Known rows, with every step that occurs
lokev, levipa, novu, nidatuz, gube, nubu: -.17, -.60, -.16, -.12, -.34, .25, .20, -.41, -.20, -.48, -.39, .61, .17, -.43, -.21, -.10, -.23, -.22, -.16, .55, -.03, -.15, -.24, .36, -.24, .02, -.19
zopi, novu, levipa, zoka, susir: -.52, -.15, -.29, -.01, .10, -.24, .02, .09, .17, .12, -.06, -.07, .33, -.11, .03, -.26, .34, .32, .02, .01, .21, .01, .12, -.64, -.41, -.05, .04
novu, nidatuz, gube, nubu, lokev, zopi: -.34, -.40, -.03, -.58, -.10, .09, .34, -.26, -.29, -.39, -.08, .11, .18, -.04, .04, -.13, -.09, -.21, -.14, .12, -.03, .00, .01, .51, .14, .07, -.18
levipa, lokev, zopi, novu, nidatuz, gube: -.46, .05, -.14, -.17, .35, -.11, -.11, -.04, .16, -.43, .08, -.05, .10, .14, .18, .01, .24, .12, -.11, .18, .04, -.36, -.22, .08, .13, .19, .51
zoka, susir, novu, levipa: -.28, -.13, -.01, .19, .20, -.13, -.05, -.25, .04, -.16, .02, -.13, .35, -.25, .17, -.44, .31, .09, .10, -.45, -.16, -.13, .10, -.38, -.26, .11, .09
gube, nubu: -.33, -.46, -.01, -.19, .00, -.20, .38, .03, .05, .00, -.29, .20, .20, -.37, .17, -.06, -.04, -.25, .06, .10, -.22, -.21, -.05, .26, -.08, .03, -.14
nubu, lokev: -.44, .06, .03, -.26, -.08, .02, .13, .38, -.25, .13, -.22, .07, .11, -.49, .19, -.17, .03, -.21, -.07, .06, -.43, .00, .24, -.21, .11, -.16, -.50
susir, zoka: -.30, -.18, .23, .14, -.05, .11, -.06, .03, .03, .16, -.44, .15, .15, -.10, .27, -.41, .38, .08, -.06, .26, .01, -.04, -.28, -.18, .03, .32, -.32
gube, nubu, lokev, levipa: -.51, -.26, -.10, -.46, -.24, .06, .50, .09, -.31, .07, -.44, .25, .23, -.35, .11, .08, -.11, -.48, -.01, .38, -.40, .00, .15, .25, -.06, -.11, -.69
nidatuz, novu, levipa: -.06, -.42, .29, .48, -.26, .11, .00, .12, -.06, -.07, -.02, .01, .17, -.37, .40, -.24, -.01, .18, .03, .05, -.10, .02, -.21, -.10, -.24, .07, -.32
zoka, susir, novu, levipa, lokev: -.35, .03, -.18, .12, .41, -.16, -.14, -.36, .10, -.32, .07, -.20, .36, -.26, .11, -.28, .26, -.02, .04, -.30, -.17, -.19, .09, -.40, -.25, .06, .21
zopi, lokev, levipa: -.37, .02, .11, -.18, -.22, .31, .28, .44, -.06, .28, -.46, .28, .21, -.23, .12, -.05, .01, -.11, .04, .42, -.34, -.36, -.11, -.03, -.21, .12, -.40
zoka, susir, novu, nidatuz, gube, nubu: -.39, -.24, -.13, -.31, .24, -.11, .40, -.43, .06, -.54, .13, .13, .25, -.26, -.18, -.51, .13, -.15, -.10, -.47, -.17, -.12, .16, .14, -.27, .18, .15
nidatuz, gube, nubu, lokev, zopi, novu: -.46, -.10, -.23, -.42, .13, -.16, .52, .15, .01, -.35, -.19, .01, -.05, .02, .11, .05, .21, -.40, -.11, -.11, -.22, -.11, .09, .23, .01, -.07, .00
levipa, lokev, zopi: -.20, .06, .06, .10, .14, -.12, -.37, -.03, .21, -.09, -.16, -.16, .02, -.07, .25, .17, .11, -.10, -.05, .31, -.17, -.44, -.17, -.10, .14, .32, .36
nubu, lokev, levipa, zoka, susir: -.47, .20, -.12, -.28, -.39, .19, .01, .10, -.19, .24, -.46, .08, .12, -.41, -.34, -.04, -.05, -.26, -.28, .42, -.28, .12, .51, -.62, -.35, .02, -.60
gube, nubu, lokev, zopi: -.32, -.26, -.11, -.39, -.10, -.16, .27, .09, -.08, .02, -.13, -.10, .07, -.11, .24, .03, .08, -.41, .00, .13, -.24, -.08, .14, .22, .09, .12, -.29
susir, novu, nidatuz, gube, nubu, lokev: -.58, -.22, -.07, -.53, .28, .00, .41, -.17, -.23, -.55, .01, .28, .21, -.31, .02, -.41, .11, -.26, -.04, -.30, -.24, .01, .08, .45, .01, -.09, -.21
levipa, zoka: -.31, -.09, .07, .05, -.12, -.05, -.19, .12, .19, .21, -.51, .19, .01, -.44, -.19, -.11, -.03, .07, -.16, .28, -.06, -.10, .08, -.38, -.23, .14, -.03
lokev, levipa, zoka, susir, novu, nidatuz: -.44, -.02, .00, -.04, -.20, .10, -.14, -.30, .02, .01, -.25, .32, .26, -.22, -.37, -.34, .09, .13, -.12, .25, .00, -.07, .19, -.30, -.42, .41, -.16
susir, novu: -.34, -.02, .18, .15, .24, -.19, -.06, .12, .14, -.08, -.20, .19, .08, -.33, .24, -.35, .31, .00, .11, -.37, -.36, -.31, -.05, -.06, .01, .23, .10
levipa, zoka, susir, novu: -.35, .18, -.09, .08, .11, -.20, -.17, -.07, .37, .02, -.20, .03, .01, -.40, -.35, -.39, .23, -.02, -.19, -.22, -.12, -.12, .30, -.64, -.46, .31, .18
nubu, lokev, zopi, novu, nidatuz, gube: -.52, .02, -.10, -.44, .03, -.01, .14, .25, -.18, -.21, .11, -.02, .06, .12, .21, -.21, .32, .04, -.09, -.02, -.09, -.03, .11, .01, .25, .08, -.08
lokev, zopi, novu, levipa, zoka, susir: -.29, -.14, -.18, .13, -.02, -.26, -.24, -.01, .30, .12, .03, -.30, .19, .27, .14, -.14, .48, .33, .02, .05, .30, -.15, .02, -.56, -.25, .33, .35

Rows
-.61, -.32, -.29, -.65, .04, -.26, .39, .19, -.13, -.03, .28, .01, .27, .08, .31, -.18, .29, -.11, .05, .11, .01, -.02, .09, .33, .14, .09, -.28	gube, nubu, lokev, zopi, novu, nidatuz
-.42, -.39, -.13, -.31, .08, -.20, .32, -.03, .11, -.32, .08, .10, .13, .28, .23, -.13, .29, .10, .03, .00, .15, -.26, -.20, .42, .11, .28, .28	lokev, zopi, novu, nidatuz, gube, nubu
-.06, -.25, -.02, .29, -.39, .15, -.16, -.02, -.02, -.06, -.50, .46, .04, -.54, -.02, -.08, -.02, -.12, -.08, .51, -.22, -.29, -.15, -.19, -.21, .14, -.18	lokev, levipa, novu
-.17, -.06, -.12, -.05, -.27, .31, .06, .36, .04, .06, -.36, .37, .09, -.51, -.04, -.14, .06, -.21, -.07, .48, -.27, -.38, -.19, -.19, -.39, .08, -.30	zopi, lokev, levipa, novu
-.31, .11, .02, .11, .20, -.20, .02, -.03, .20, -.13, .02, -.02, .11, -.35, .03, -.49, .31, -.04, -.05, -.49, -.36, -.27, .22, -.40, -.20, .28, .17	zoka, susir, novu
-.24, -.22, -.13, -.22, -.30, .37, .08, .24, -.12, -.02, -.14, .47, .23, -.46, -.05, -.28, -.01, -.01, -.05, .58, -.08, -.28, -.24, -.02, -.34, .11, -.38	zopi, lokev, levipa, novu, nidatuz
-.29, -.14, -.14, -.29, -.36, .40, .06, -.10, -.47, -.36, -.35, .45, .08, -.56, -.17, -.18, -.15, -.26, -.26, .45, -.23, .05, .06, -.06, -.09, -.16, -.54	nubu, lokev, levipa, novu, nidatuz, gube
-.23, -.26, -.25, -.31, -.21, .19, .43, -.17, -.20, -.49, -.56, .39, -.04, -.54, -.24, .05, -.18, -.65, -.27, .29, -.36, -.05, .04, .17, -.26, -.26, -.37	nidatuz, gube, nubu, lokev, levipa, novu
-.16, -.24, .14, .42, -.01, .10, -.11, .01, -.01, -.27, .06, -.10, .19, -.41, .36, -.06, -.06, .06, -.05, .23, -.10, -.03, -.28, -.15, -.26, -.02, -.18	nidatuz, novu, levipa, lokev
-.13, -.47, -.10, .00, -.16, .03, -.22, -.08, -.07, -.24, .05, .41, .17, -.65, .01, -.44, .00, .14, -.11, .25, .05, -.16, -.17, -.09, -.10, .07, -.06	levipa, novu, nidatuz
-.24, -.29, -.08, .10, -.13, -.01, -.19, -.28, .02, .13, -.31, -.11, .33, -.30, -.15, -.19, -.01, .18, -.09, .19, .16, .08, .13, -.59, -.44, .00, -.06	novu, levipa, zoka, susir
-.17, -.25, .02, .19, .12, -.02, -.42, -.30, .00, -.14, -.19, -.27, .32, .05, .44, .17, .07, .09, .11, .36, .06, -.26, -.31, -.07, .10, .10, .23	novu, levipa, lokev, zopi
-.51, -.01, -.14, -.16, .31, -.22, -.22, .09, .17, -.18, .25, -.08, .21, .12, .34, -.06, .33, .24, .02, .28, .09, -.37, -.21, .01, .19, .29, .36	levipa, lokev, zopi, novu, nidatuz
-.44, -.30, -.26, -.37, .11, -.07, .47, -.06, -.14, -.36, -.19, -.11, .16, .14, .26, .06, .21, -.27, .01, -.05, -.06, .00, -.04, .28, .00, -.19, -.08	nidatuz, gube, nubu, lokev, zopi, novu, levipa
-.45, -.13, -.13, -.44, -.21, .20, .44, -.14, -.15, -.21, -.77, .29, .01, -.35, -.39, .17, -.26, -.57, -.27, .39, -.28, .09, .20, .12, -.27, -.16, -.44	nidatuz, gube, nubu, lokev, levipa, zoka
-.49, -.15, -.29, -.37, .39, -.22, .16, -.16, .20, -.51, .12, -.02, .18, .16, .17, .09, .20, -.08, -.07, .20, .08, -.33, -.25, .36, .07, .15, .46	levipa, lokev, zopi, novu, nidatuz, gube, nubu
-.24, -.48, -.34, -.46, -.08, .12, .25, -.21, -.24, -.60, -.02, .37, .12, -.66, -.20, -.31, -.13, -.33, -.29, .18, -.05, .05, -.01, .19, -.18, -.25, -.26	levipa, novu, nidatuz, gube, nubu, lokev
-.80, -.24, -.25, -.67, -.01, .05, .70, .13, -.32, -.29, -.12, .39, .31, -.07, .09, -.16, .10, -.11, -.04, .22, -.12, .01, .06, .38, -.03, -.20, -.42	zopi, novu, nidatuz, gube, nubu, lokev, levipa
-.10, -.25, .10, .45, -.30, .08, -.12, -.06, .14, -.01, .03, -.13, .14, -.42, -.09, -.29, -.02, .17, -.20, .09, .08, .17, .05, -.57, -.64, .17, -.24	nidatuz, novu, levipa, zoka, susir
-.22, -.16, -.10, -.23, -.26, .49, .18, .11, -.14, -.27, -.32, .51, .11, -.42, -.19, -.23, -.11, -.14, -.17, .49, -.11, -.28, -.25, .07, -.36, .01, -.24	zopi, lokev, levipa, novu, nidatuz, gube
-.41, -.50, -.31, -.51, -.34, .12, .32, -.12, -.37, -.19, -.11, .41, .28, -.52, -.03, -.15, -.14, -.37, -.11, .56, -.13, .08, .06, .28, -.17, -.13, -.70	gube, nubu, lokev, levipa, novu, nidatuz
-.08, -.48, -.30, -.37, -.16, .10, .04, -.32, -.16, -.61, .05, .21, .01, -.36, -.13, -.23, -.01, -.30, -.26, .21, .05, -.02, -.09, .24, -.06, .04, -.06	levipa, novu, nidatuz, gube, nubu, lokev, zopi
-.20, .06, -.13, .21, .35, -.18, -.36, -.44, .19, -.30, .17, -.37, .27, .02, .20, -.20, .39, .01, .06, -.25, -.06, -.26, -.01, -.35, -.16, .32, .42	zoka, susir, novu, levipa, lokev, zopi
-.29, -.28, .01, .20, .03, -.24, -.13, .15, .10, .08, -.04, -.15, .23, .30, .58, -.06, .48, .34, .24, .03, .15, -.26, -.24, -.10, .13, .27, .27	lokev, zopi, novu, levipa
-.31, -.28, .15, .24, .26, -.11, -.12, -.15, -.05, -.12, -.22, .08, .33, -.20, .42, -.32, .29, .13, .30, -.28, -.13, -.17, -.18, -.02, -.03, .06, .03	susir, novu, levipa
-.43, .14, -.13, .04, .34, -.31, -.23, .21, .32, -.11, .03, -.17, .05, .08, .35, .11, .38, .05, .01, .17, -.09, -.46, -.18, -.19, .13, .26, .45	levipa, lokev, zopi, novu
